In the rows, 128 means zero.
Known rows, with every step that occurs
zosidar > fodofe > gidabin: [126 148 121 140  85 104 144 116 168 102  80 100 173 131 132  97 133 148
 116 131 120 119 101 135 128 148 132 151 146 120 114 135 172 125 162 178
  96 134 120 110 147  65]
fepur > dofa: [124 121 148 112 132 126 121  98 129 128 103 159  77 143 111 130 132 114
 128 139 143 134 121 120 158 137 152 110  97 139 134 114 103 186 131 131
 141 145 144 143 126 130]
gidabin > genapov > sela > doke > saladap: [ 90 158 178 160 158 113 178 124 141 128 107  85 142 112 178 136 146 129
 110 139 114  93 154 130 150 121 194 131 157  72 180 121 148 182 142 147
 163 120 122 124 156 145]
fodofe > zosidar: [102  99 181 147 119 101 152 114 159 127 128 121 126 138 144 167 104 115
 105 100 146 131 125 156 142 139 118 129 122 151 128 136 114 123 103 116
 139 127 141 142 106 131]
lekadot > saladap: [129 107 142 154 140 130 129  91 124 128 102 135 164 157 147 122 114 128
 154 119 163 106 122 139 131 130 169 116  81 115 137 142 132 144 123  64
 136 117 116 136 129 185]
miduve > renif > zivomor > kobuf > zosidar > biva: [128 116 162 109 105 122 160  97 139 124  99  97 118 174  51 137 129  79
 127  99 143  83 113 179 126 100  97  66 164 150 129 157 151  89 151 101
 110 171 140 150 105  95]
zivomor > kobuf > zosidar > fodofe: [125 132 160  75 107  96 169  91 222 138 116 146 156 144  97 121 116  98
 134 100 136 101 111 157 134 114 122  90 192 135 120 175 164 124 148 117
 104 147 117 140 114  84]
renif > zivomor > kobuf: [129  85 134 124 131 104 133 130 130 108 127 140 124 118  73 143 111 125
 168 135 121 109 116 114 141 112  86  79 176 151 136 126 111 166 160 166
 144 133 153 130 151 135]
lekadot > saladap > doke > sela: [164 133 151 104 157 111 179 133 108 119 112  78 131 152 137 135 134 102
 144  91  64 105 129 152 172 138 157 111 116  83 168 132 166 110 164  67
 142 117  72 123 132 176]
sela > doke > saladap > genapov: [ 83 147 170 152 161 108 139 120 156 119  99 107 130 147 160  88 151 142
 112 158 125  90 151 152 203 114 190 171 163  61 149 107 134 175 110 146
 160 143 130 136 144 158]
kobuf > zosidar > fodofe > gidabin > doke > saladap: [ 79 177 197  64 131  96 177  80 168 101 104 101 161 163 148 105 125 142
 124 148 166  83 113 152 146 125 187 131 122  81 164 148 209 179 159 208
  99 135 123 135 127  99]
papin > dubuk > kige > zivomor > kobuf: [114  74 161 113 165  87 159 157 195 104 118 164 111  80  75 187 114 115
 134 120 127 101  86 161 135 107 116  98 172 157 122 132 126 163 165 192
 130 144 146 144 141  83]
sela > doke: [167 129 180 146 148 118 135 117 152 128 124 125 125 108 143 143 115 152
  98 146  82 167 139 128 145 129 134 141 145  90 146 112 138 179 142 106
 152 147 148 137 130  89]
genapov > gidabin: [127 139 143 127 118 119 126 101 123 125 120  70 154 104 148 148 117 153
 151 157 145  94 144 131 130 137 145 130 164 139 132 127 147 190 155 153
 135 128 135 133 128 122]
papin > dubuk > kige: [ 99 111 150  98 140 132 147 160 200 116  95 154 114 121 141 189 147  91
 111  86  98 122 120 163 124 126  95 169 147 121 109 122 127 104 179 138
 115 154 108 156 141  56]
kobuf > zosidar > fodofe: [143 138 162  98  95 113 158 101 201 138 124 130 150 148 110 126 126 100
 115  94 134 122 125 164 122 113 132 115 164 134 118 169 167  87 142  96
 104 145 112 145 110  84]
papin > dubuk > kige > zivomor > kobuf > zosidar: [120  77 183 106 154  93 172 110 200 108 149 153  94 108  69 201  99 100
 142  95 181  88  98 177 128  96 124  69 172 151 134 151 137 171 165 150
 133 144 136 179 114 101]
renif > zivomor: [166  82 139 165 107 136 109 146  89 107 141 114 112 126  84 160 127 129
 135 126 119 147 141 123 118 105  95 116 135 154 131 112 113  98 154 133
 150 132 150 138 153 137]
zivomor > kobuf > zosidar > fodofe > fepur: [122 112 126  78 107  61 161  97 223 113 128 121 180 153 113 116 151 111
 130  81 135 109  86 156 141 139 130  95 183 139 140 176 162 125 126  98
 110 140 115 119 119  44]
biva > zosidar > fodofe > gidabin > doke: [126 154 204 101 105  84 152  76 181  94  81 119 158 150 127 129 117 148
 104 140 100 152 115 137 132 149 158 143 155  81 136 131 186 169 185 174
  98 169 149 121 121  44]
dubuk > kige > zivomor > kobuf > zosidar: [119  78 176 109 146  81 164  97 168 117 147 136 102 108  59 165  99  97
 167  97 190  83 100 172 123  99 118  67 171 153 142 160 154 172 147 131
 118 135 139 169 108 116]
dofa > fepur: [132 121 131 131 142  77 143 121 153  99 144 100 164 150 111 146 148 117
 143 128 138 118 123  97 145 141 140 114 118 126 131 151 122 110 131 104
 154 113 147 134  82 123]
gidabin > genapov > sela > doke > saladap > lekadot: [133 123 163 176 164 117 160 141 116 130 113  84 167 123 174 108 141 137
 120 146 145  74 150 111 185 132 204 152 159  86 211 103 153 146 103 139
 155 127 134 148 159 152]
kige > dubuk: [152 114 150 132 113  96 149 152 128 112 152 120  87 141 106 183 146 139
  82 164 157 132 121 140 106 116 136 134 106 143 116 127  95 146 155 170
 140 146 137 155 109 108]
sela > doke > saladap > genapov > gidabin: [ 91 155 177 147 142 102 135  97 146 117  96  52 155 117 173 115 135 166
 140 183 142  66 162 150 190 126 193 163 191  86 149 112 150 227 142 165
 160 140 138 140 140 146]
genapov > saladap > doke: [133 163 142  13 154 106 131  91 111 115 137 121 165 154 127 142 154 122
 100 138  94 121 141 138 168 129 168 109 118  71 147 130 162 145 129  67
 135 131 107 141  97 132]
genapov > gidabin > doke > sela: [171 169 200 134 143 106 183 136 119 113 114  43 120 106 152 142 118 149
 166 129  64 103 139 144 136 148 156 132 183 106 175 121 173 163 205 135
 127 128 111 120 146 122]
renif > zivomor > kobuf > zosidar: [132  85 161 114 125 102 149  85 143 112 158 132 107 140  66 160  96 108
 173 106 178  95 122 140 131 100 101  54 173 145 146 149 127 173 157 125
 141 132 142 165 122 148]
kige > zivomor > kobuf: [132  83 148 134 157  85 146 136 145 112 139 145 119  85  65 146 102 137
 147 149 146 104  91 139 137 108 135  73 160 161 135 135 128 182 134 186
 139 127 158 127 131 126]
gidabin > doke > sela: [171 158 188 134 148 112 184 153 119 115 120  82 103 122 138 130 124 132
 152 107  53 124 129 142 134 143 147 131 159  99 172 121 162 124 187 119
 124 129 108 117 146 126]
miduve > renif > zivomor: [164  75 138 156  97 141 100 142 118 123 153 107 108 157  65 148 150 107
  98 126 125 133 134 140 109  95  73 144 128 121 138 118  94 115 151 104
 134 158 149 142 122 150]
saladap > genapov > sela > doke: [144 135 181 234 143 104 143 129 143 124 107  84 122  79 147 160 142 125
 111 115  23 138 167 149 157 126 168 144 211  70 159 103 130 172 143  65
 171 143 121 127 149 122]
dubuk > papin: [129 111 103 101 127 132 122 103 119 140 155 136 143 148 171 109 133  51
 128 159 123 124 130 117 125 154 108 126 150 143 134 145 144  95 158 150
 144  97  98 138 138 102]
papin > dubuk: [127 123 144 122 143 152 146 156 193 106 132 167 115 130 149 199 128 128
  80 126 106 134 122 139 138 121 139 131 127 123 109 112  92 128 163 165
 157 145 121 148 141  97]
kobuf > zosidar: [132 121 156 120 123 124 146  84 142 128 157 122 109 147 109 147 111 107
 141 101 183 111 132 149 120 114 134  93 135 128 139 151 141 143 131  96
 128 128 122 164 102 141]
zosidar > fodofe > gidabin > doke > sela: [170 171 185 141 122  95 194 146 145  98  90  62 133 125 143 110 129 144
 143 110  48 120 112 148 135 156 150 147 171  94 163 126 190 120 210 152
 103 134 102 105 158  85]
kobuf > zivomor: [159 117 139 164 135 130 124 150 112 108 159 141 109 110 118 133 126 104
 104 101 145 157  99 160 101 111 159  92 131 133 140 135 126 107 134 103
 114 136 136 127 159 137]
gidabin > doke: [137 153 191 102 146 109 126 110 130 110 118 139 118 121 135 130 124 140
 134 145  86 148 136 118 130 138 154 123 139  90 145 117 163 167 151 135
 117 150 149 133 123  93]

Rows
[128 121 172  90  92 111 161  94 216 145 105 138 171 172 106 147 120  99
  71 106 119 148 125 162 131 116 130 146 164 126 111 164 135  90 150 122
 116 166 126 120 101  71]  biva > zosidar > fodofe
[144 116 166 121 166 126 153 132 124 133 131 104 171 146 155 102 120 151
 107 165 165  91 129 125 195 124 175 168 116  97 201 110 159 148  93 156
 140 134 139 154 138 136]  sela > doke > saladap > lekadot
[170 123 133 117 148 127 134 121  96 129 142 107 198 156 143 107 131 153
 128 143 180  81 125 129 163 136 183 153 125 123 185 124 138 113  95  69
 123 122 128 157 129 157]  genapov > saladap > lekadot
[ 68 160 166 192 142 100 157 131 121 114 101  73 132 108 150 140 161 101
 142 106  65  73 163 155 159 118 207 134 195  79 170 120 149 149 135 118
 143 123  98 116 151 173]  gidabin > doke > saladap > genapov > sela
[124 102 137  91  94  75 153  99 219 120 119 116 191 176 119 136 156 111
  80  86 124 146  97 157 139 139 135 141 160 132 132 166 137  98 126 103
 119 155 123 103 109  34]  biva > zosidar > fodofe > fepur
[119 115 131 109 153 130 146 142 108 133 133 105 174 160 146  92 127 135
 127 152 195  66 122 126 183 124 171 161 105 123 189 120 155 114  84 171
 124 121 126 149 136 162]  doke > saladap > lekadot
[144 123 185 247 150 103 144 110 142 123  92  88 138  95 155 157 135 126
 126 108  42 127 164 155 161 126 191 136 185  63 164 111 133 180 140  35
 173 136 117 131 151 151]  lekadot > saladap > genapov > sela > doke
[163 146 142  88 149 109 179 157 114 119 129  73 107 134 124 139 143 103
 126  99  40 121 133 145 170 135 129 119 147  89 161 123 163 100 169 109
 137 124  81 121 130 140]  saladap > doke > sela
[131  83 158 108 118 107 145  82 163 122 164 129 103 157  54 151 110  94
 148 108 181  86 117 148 126  95  86  71 172 125 150 152 116 182 153 106
 131 149 140 168 100 155]  miduve > renif > zivomor > kobuf > zosidar
[159 171 148  83 158 102 187 137 107 112 117  70 131 147 151 120 163 120
 132 108  73  94 142 135 166 146 179 114 162  66 168 122 154 111 172  65
 147 118  86 126 138 161]  gidabin > genapov > saladap > doke > sela
[157 168 200 158 146  95 174 137 123 107 100  40 114 111 155 121 133 149
 173 129  57  93 150 149 160 148 175 147 208  91 171 111 167 163 196 127
 135 136 113 124 152 136]  saladap > genapov > gidabin > doke > sela
[ 64 164 174 123 158 101 134 116 144 107  93 116 126 157 156  78 156 137
 135 155 128  80 149 145 193 120 202 159 158  63 150 112 151 165 115 164
 136 146 131 133 139 162]  gidabin > doke > saladap > genapov
[ 97 153 179 144 156 119 179 122 139 133 126  85 151 112 160 157 131 123
 102 134 101 101 143 153 150 111 175 137 136  87 183 130 155 179 139 145
 154 117 109 123 143 138]  genapov > sela > doke > saladap
[127 143 138 133  82  98 156  88 178 104  97  96 162 144 122 111 122 138
 125 113 156 109 103 151 123 138 137 130 150 119 121 150 182 133 164 156
  94 135 115 133 130  75]  kobuf > zosidar > fodofe > gidabin
[ 63 148 132 206 134 109 157 141 120 123 105  67 135 112 147 137 163  95
 138  99  86  62 158 162 157 113 192 137 188  97 162 126 130 128 123 117
 150 111  87 114 153 189]  doke > saladap > genapov > sela
[ 64 173 172 128 134  86 145 111 171  95  66 102 153 159 157  62 162 146
 127 156 121  77 134 151 193 130 204 172 171  58 140 118 175 157 135 189
 117 150 126 123 150 124]  zosidar > fodofe > gidabin > doke > saladap > genapov
[150 127 150 134 120 102 153  91 141 114  94  99 217 182 155  87 142 157
 114 145 207  76 124 117 166 153 211 160 166  96 173 125 142 116 123  95
 123 143 145 151 137 127]  biva > zosidar > fodofe > gidabin > genapov > saladap > lekadot
[151 172 139  98 148  93 188 129 103  95 105  51 140 147 157 110 162 135
 137 116  85  86 130 133 168 157 180 119 159  60 170 116 167 130 185  93
 139 112  86 123 148 154]  fodofe > gidabin > genapov > saladap > doke > sela
[ 67 172 162 197 118  86 164 126 147 101  72  59 160 110 151 123 166 112
 134 107  57  70 149 163 159 129 208 148 205  76 161 126 175 140 154 144
 124 127  92 105 160 135]  zosidar > fodofe > gidabin > doke > saladap > genapov > sela
[ 60 166 155 209 133  91 158 123 116  98  86  56 140 109 153 130 157 118
 149 114  75  66 150 154 159 130 209 140 192  73 170 114 160 165 147 148
 138 119  98 112 158 164]  fodofe > gidabin > doke > saladap > genapov > sela
[116 114 176 106 127  97 176 109 144 120  80 103 117 128  57 148 119  82
 151  90 149  82 100 199 126 105 122  64 168 178 122 163 186  77 146 122
  98 157 138 152 115  60]  dubuk > kige > zivomor > kobuf > zosidar > biva
[160 128 132 139 150 120 131 122  98 122 120 111 186 152 166  81 150 158
 142 149 197  71 138 101 163 148 206 146 150 104 179 111 129 115  98  70
 135 125 143 159 147 166]  gidabin > genapov > saladap > lekadot
[141 137 202 106 110  77 148  82 167  78  97 119 142 129  98 127 111 147
 154 136 104 126 111 128 133 135 136  97 183  97 144 132 195 186 198 179
 101 158 154 139 140  57]  renif > zivomor > kobuf > zosidar > fodofe > gidabin > doke
[107 143 144 167 121 106 112 105 132 115  97  63 143 112 152 117 139 156
 161 162 135  76 161 140 168 135 170 150 204 114 126 112 135 191 141 140
 148 139 135 138 137 145]  saladap > genapov > gidabin
[121 163 203 131 140  92 112  92 137  99  93  85 129 109 153 123 132 162
 160 169  94 108 163 130 162 144 189 141 198  79 143 105 169 214 161 145
 133 159 156 140 131 107]  saladap > genapov > gidabin > doke
[138 163 203  99 137 103 124  89 130 107 110  92 139 102 148 144 114 161
 155 169  99 124 149 122 132 146 167 124 169 101 148 116 177 214 174 156
 122 151 155 137 122  89]  genapov > gidabin > doke
[ 78 177 197  60 153 109 157  94 132 115 116  85 158 136 166 126 123 155
 139 179 153  75 139 137 152 125 190 137 128  94 171 131 185 214 153 208
 123 129 136 132 129 129]  genapov > gidabin > doke > saladap
[124 135 180  91 159 116 143 117 109 120 123  85 182 142 163 102 120 158
 143 177 177  63 135 120 185 135 198 158 130 106 204 114 185 169 114 187
 120 136 143 155 133 137]  genapov > gidabin > doke > saladap > lekadot
[106 141 126 225 121 113 149 142 112 120 100  87 122  85 157 146 161 100
 150  91  88  99 163 109 107 141 176 101 201 108 147 118 120 121 147  93
 154 114 114 114 162 155]  gidabin > genapov > sela
[115 172 132  52 147  91 131  85 111  91 103 106 162 152 155 109 170 142
 118 148 122 105 141 110 171 153 195 105 140  46 142 112 164 168 145  96
 140 130 123 140 124 130]  fodofe > gidabin > genapov > saladap > doke
